What can hang from each mark
bofogu: lizi
ravunu: funare pasep sisesa
sisesa: lizi ravunu suvo teke
funare: ravunu
pasep: ravunu
suvo: gata sisesa
vanenaf: sisesa
lizi: sisesa

Each row was made from one small tree. The marks that hang from a mark follow it in brackets, in alphabetical order. Every link used is in the known rows. Write each row's tree.
Known rows
pasep(ravunu(funare sisesa(suvo teke))): [  9.9  -7.7  24.6 -32.5 -33.4 -11.3  26.1  19.8 -19.0   7.7 -10.9  -9.4
  17.1  25.8  14.6  -1.5 -15.9  19.6  -1.1 -17.1]
vanenaf(sisesa(teke)): [-17.3  11.3   4.2   8.5 -18.0 -13.8  -5.2   7.0 -47.1   3.8  28.5  -9.4
  16.9   5.7   8.8  -6.7  38.3 -49.5 -10.0  21.7]
suvo(gata): [  7.4 -10.0  15.1  -4.5  40.8  -9.2 -27.5 -41.8  -3.9 -42.6   9.1 -23.4
 -19.3 -19.1  -4.7  -0.8  38.7 -62.0 -19.9 -19.6]
pasep(ravunu(funare sisesa(lizi suvo teke))): [ -5.0   5.9   0.9 -49.0 -15.2 -17.0  25.9  34.6 -21.5   7.2 -12.2  -5.1
  36.2  27.9   3.5  11.2 -23.5  30.2  -6.0  -8.4]
bofogu(lizi(sisesa(suvo))): [ 23.0  -0.3  24.1   8.2 -43.7  48.8  13.6  32.7  10.3  46.3 -12.7  12.2
  16.0 -10.1  71.0 -15.7   7.3 -37.4   0.8 -33.8]
sisesa(ravunu): [ 18.1  -1.1  27.3  -7.2  40.3   2.1 -19.1   4.0  -1.1  19.7 -13.8  10.3
  -5.8 -17.3   0.8  -9.6  19.1 -48.4 -35.6 -16.5]
suvo(sisesa(lizi ravunu teke)): [-10.5  21.8 -22.3 -37.6  23.4 -32.1   5.3  20.2  -0.6  14.9  10.1  16.1
  20.6 -19.0  29.7  11.7   7.2   3.8 -41.3  24.9]
vanenaf(sisesa(lizi suvo teke)): [-39.5   8.6 -30.2 -35.4 -14.3 -31.1   3.3  42.1 -22.2  11.4   8.2  -8.4
  28.8  22.4 -13.8   7.8  14.1 -16.6 -25.5  23.6]
lizi(sisesa(ravunu(funare) suvo)): [ 19.5 -10.8  15.3  12.4 -16.0  33.6   5.7   6.2  39.2  33.6   0.1  10.6
 -12.9  -9.1  15.9 -18.3  -7.1   2.0  -2.3 -47.6]
ravunu(funare pasep sisesa(lizi)): [ -7.6  17.7 -13.4  58.0   7.6  64.1  -6.0 -45.9 -19.9 -18.2  -3.5  10.8
   2.4  11.3 -29.4   0.9 -18.0   5.1  51.1   9.2]
suvo(gata sisesa(ravunu teke)): [  8.9  -7.9  -3.7 -22.6  18.9 -50.4   4.4 -30.1  14.5 -21.7  32.5 -16.3
 -14.3 -28.3  38.9   8.8  17.9  -1.0 -27.2  12.6]
ravunu(funare pasep): [ -4.9   7.4  16.7  47.7  -7.7  63.5 -27.9 -39.8   0.6 -23.5  -4.4   2.1
 -19.8   9.3 -40.2  -9.0   9.9 -17.3  20.1  -5.2]
vanenaf(sisesa(lizi ravunu suvo(gata))): [ -9.6 -18.8 -35.4 -44.7  31.9 -33.1  -5.6 -25.5   1.2  -3.7  12.5 -28.5
   6.0  15.4 -30.4  19.4   1.5 -14.4 -23.2   5.3]
ravunu(funare pasep sisesa(lizi suvo teke)): [-24.7  10.6 -17.8  27.2 -27.7  24.6  14.6   1.5   9.5 -12.2  -8.9  15.1
   5.3  22.6 -22.8  -0.1 -34.6  44.6  39.6  14.6]
suvo(gata sisesa(lizi ravunu teke)): [ -7.1   4.7 -28.1 -43.9  37.1 -56.2   2.8 -17.6  15.9 -21.9  28.9 -11.4
   5.0 -23.6  25.0  20.1   9.5   9.9 -33.0  21.4]
ravunu(funare): [ -7.3  16.9  15.1   6.5   4.8  33.9 -12.7 -19.9   0.2 -11.6  -1.9   4.4
   4.5   1.3 -22.2  -9.0  20.1 -37.1  -9.3 -20.6]
funare(ravunu(sisesa(lizi teke))): [ -4.6  20.9 -22.0 -17.4  32.0 -47.0  -3.6  41.9 -26.7  15.7  -8.7  13.1
  14.3 -27.0 -11.2   3.2   9.6   1.9 -10.1  19.8]
bofogu(lizi): [ 11.0  17.0  27.0  -7.5 -15.8  33.4  -0.5  14.0 -11.0  21.5 -19.1  11.5
  27.9  -6.0  38.5  -7.9  20.8 -63.4 -12.8 -12.6]
lizi(sisesa(teke)): [ 10.6  13.7  29.2  35.0 -15.0  16.3  -6.7  35.2 -11.8  19.7  22.1  10.3
  -0.7 -29.5  57.1 -26.1  36.5 -41.1  -5.2 -22.5]
ravunu(funare pasep sisesa): [  3.9   3.5  12.9  77.1  -7.4  69.6  -3.9 -62.5 -21.5 -18.7   1.0   2.2
 -14.9   5.2 -16.7 -12.0  -8.8  -7.2  55.4   1.5]
vanenaf(sisesa(lizi ravunu suvo(gata) teke)): [-21.3 -10.8 -31.8 -50.1   6.7 -58.4   5.0  11.7   7.6  -3.1  17.9 -18.7
  14.0  18.7 -16.9  16.3   0.7   5.7 -22.0  15.2]

Write each row's tree
[ -7.4 -16.8   4.2  41.1 -36.9  12.9  14.5 -45.1  24.3 -41.5   8.9 -10.9
 -26.0  12.5 -13.5  -5.3 -23.6  39.3  54.7  -0.9] => ravunu(funare pasep sisesa(suvo(gata) teke))
[ 19.5 -16.9  30.3 -35.5  -8.6 -31.7  18.0  38.6 -38.5  14.4 -18.0 -12.4
  11.8  12.4  36.9  -0.9  -3.8  -7.1 -22.1 -11.0] => pasep(ravunu(sisesa(suvo teke)))
[ 11.3  -1.7  22.5  34.6  10.7  43.6 -20.8 -30.9  16.1   1.5 -11.1  12.8
 -20.4   6.3 -34.4  -9.3  -4.7  -4.4   7.5  -8.3] => sisesa(ravunu(funare pasep))
[-20.1  21.9 -27.9  -0.7  -4.0   5.9   4.1  -7.1  14.1  -0.4  14.1  18.6
   7.7   3.6  -1.5  14.6 -13.8  43.8  -1.7  33.3] => suvo(sisesa(lizi ravunu(funare pasep) teke))
[ -3.2 -24.0  12.3  -6.0 -22.7 -18.9  -0.2  -9.1  66.8 -23.4  -3.7  -5.1
 -30.3  16.5 -32.7   0.8 -22.5  45.3   5.8  -7.6] => sisesa(ravunu(funare pasep) suvo(gata) teke)
[ -6.5  -3.9 -33.0 -45.5  27.3 -75.3   3.0  25.6   6.9  -8.6  -7.7  -8.6
  -3.1 -19.1 -23.2  14.8  -0.3  26.2  -9.1  14.4] => funare(ravunu(sisesa(lizi suvo(gata) teke)))
[-10.0  -3.5   8.6  46.5 -44.7  30.8  17.2 -10.9   9.8 -11.9  -5.7  10.6
 -13.3  17.1  -7.3 -13.1 -27.3  34.9  46.6   6.7] => ravunu(funare pasep sisesa(suvo teke))
[ 19.8  -7.0   0.8  46.0  27.9   6.5 -24.9 -17.6 -34.8   0.4 -15.3  -0.8
 -33.5 -23.7 -27.3  -4.2   9.4  -8.4  19.9  17.1] => funare(ravunu(pasep sisesa))
[ -1.2   8.1  25.9  27.7 -17.8  16.2  -7.8   8.7  24.7   3.3  -1.7  23.6
  -8.9   6.4 -19.5 -11.3  -4.5  15.6   8.6   1.7] => sisesa(ravunu(funare pasep) teke)
[ -1.7 -22.1 -20.8  25.1  31.9  15.5 -10.4 -43.6  -4.4 -37.0  -9.9 -16.9
 -22.4   2.5 -19.0   8.1 -17.5  -0.2  27.1   6.3] => ravunu(pasep sisesa(lizi suvo(gata)))
[-22.2   7.8 -12.7 -22.2 -15.3  -3.9   1.7  44.2  49.3   9.6 -23.0  25.2
   6.0  24.3 -43.6   6.8 -33.6  52.1  -5.9   7.7] => sisesa(lizi ravunu(funare pasep) suvo teke)
[ 15.0  -5.5  22.2  -2.2 -58.4   7.9  21.5  31.8  28.6  19.7   7.1   0.0
  17.0  -9.7  80.0 -10.0   9.9 -14.7   7.5 -31.1] => bofogu(lizi(sisesa(suvo(gata) teke)))
[  6.8  -2.5  -3.5 -44.1   6.3   7.2  15.4   3.6 -27.1   6.3 -21.6 -13.5
  25.7  29.1 -10.8  12.8 -23.7  13.9  -7.2 -19.2] => pasep(ravunu(funare sisesa(lizi suvo)))
[ -5.9  -1.2 -27.6  -2.3   9.0 -31.5  -7.1  40.2  -4.4   7.4 -27.0   8.6
 -12.0  -5.3 -32.5   7.2 -13.6  39.0   8.8  30.7] => funare(ravunu(pasep sisesa(lizi suvo teke)))
[ 24.6   5.0  35.3  26.1  -5.4   4.7   0.4  39.4   5.3  39.0  18.3  19.8
  -4.1 -31.2  59.0 -24.2  22.0 -23.4  -9.7 -26.1] => lizi(sisesa(ravunu teke))
[-17.7   9.5 -26.8  24.9   9.0  38.1 -14.6 -39.4 -20.8   5.8  12.8  -3.2
  12.6  30.0 -52.6  10.4  -6.1   1.0  18.3  22.4] => vanenaf(sisesa(lizi ravunu(funare pasep)))
[ 20.2   1.3  11.4 -24.2  40.0   2.7  -1.6   5.7 -68.4   6.9 -14.0 -12.2
  23.4   3.7  18.2  10.1   5.7 -32.8 -16.5  -5.8] => pasep(ravunu(sisesa(lizi)))
[  6.9 -13.7  -4.0  16.6  -5.7 -29.0  -4.8  25.3  -4.0   6.3 -21.7   3.9
 -28.7 -13.7 -19.8  -4.5  -5.5  27.1  14.1  23.5] => funare(ravunu(pasep sisesa(suvo teke)))
[ 21.8 -24.1  19.5  -2.7 -10.1 -26.4   6.8  24.3  42.5  12.6  15.8  -2.9
 -21.7 -25.1  47.1 -14.4   6.6   2.2 -12.3 -37.3] => lizi(sisesa(ravunu suvo(gata) teke))
[ -5.7   5.2 -35.9 -33.4  40.5 -13.6  -0.6 -68.5  25.6 -32.4  27.0 -16.4
   0.7  -9.1  -8.1  23.6  -1.9  15.2 -15.2   5.1] => suvo(gata sisesa(lizi ravunu(funare)))
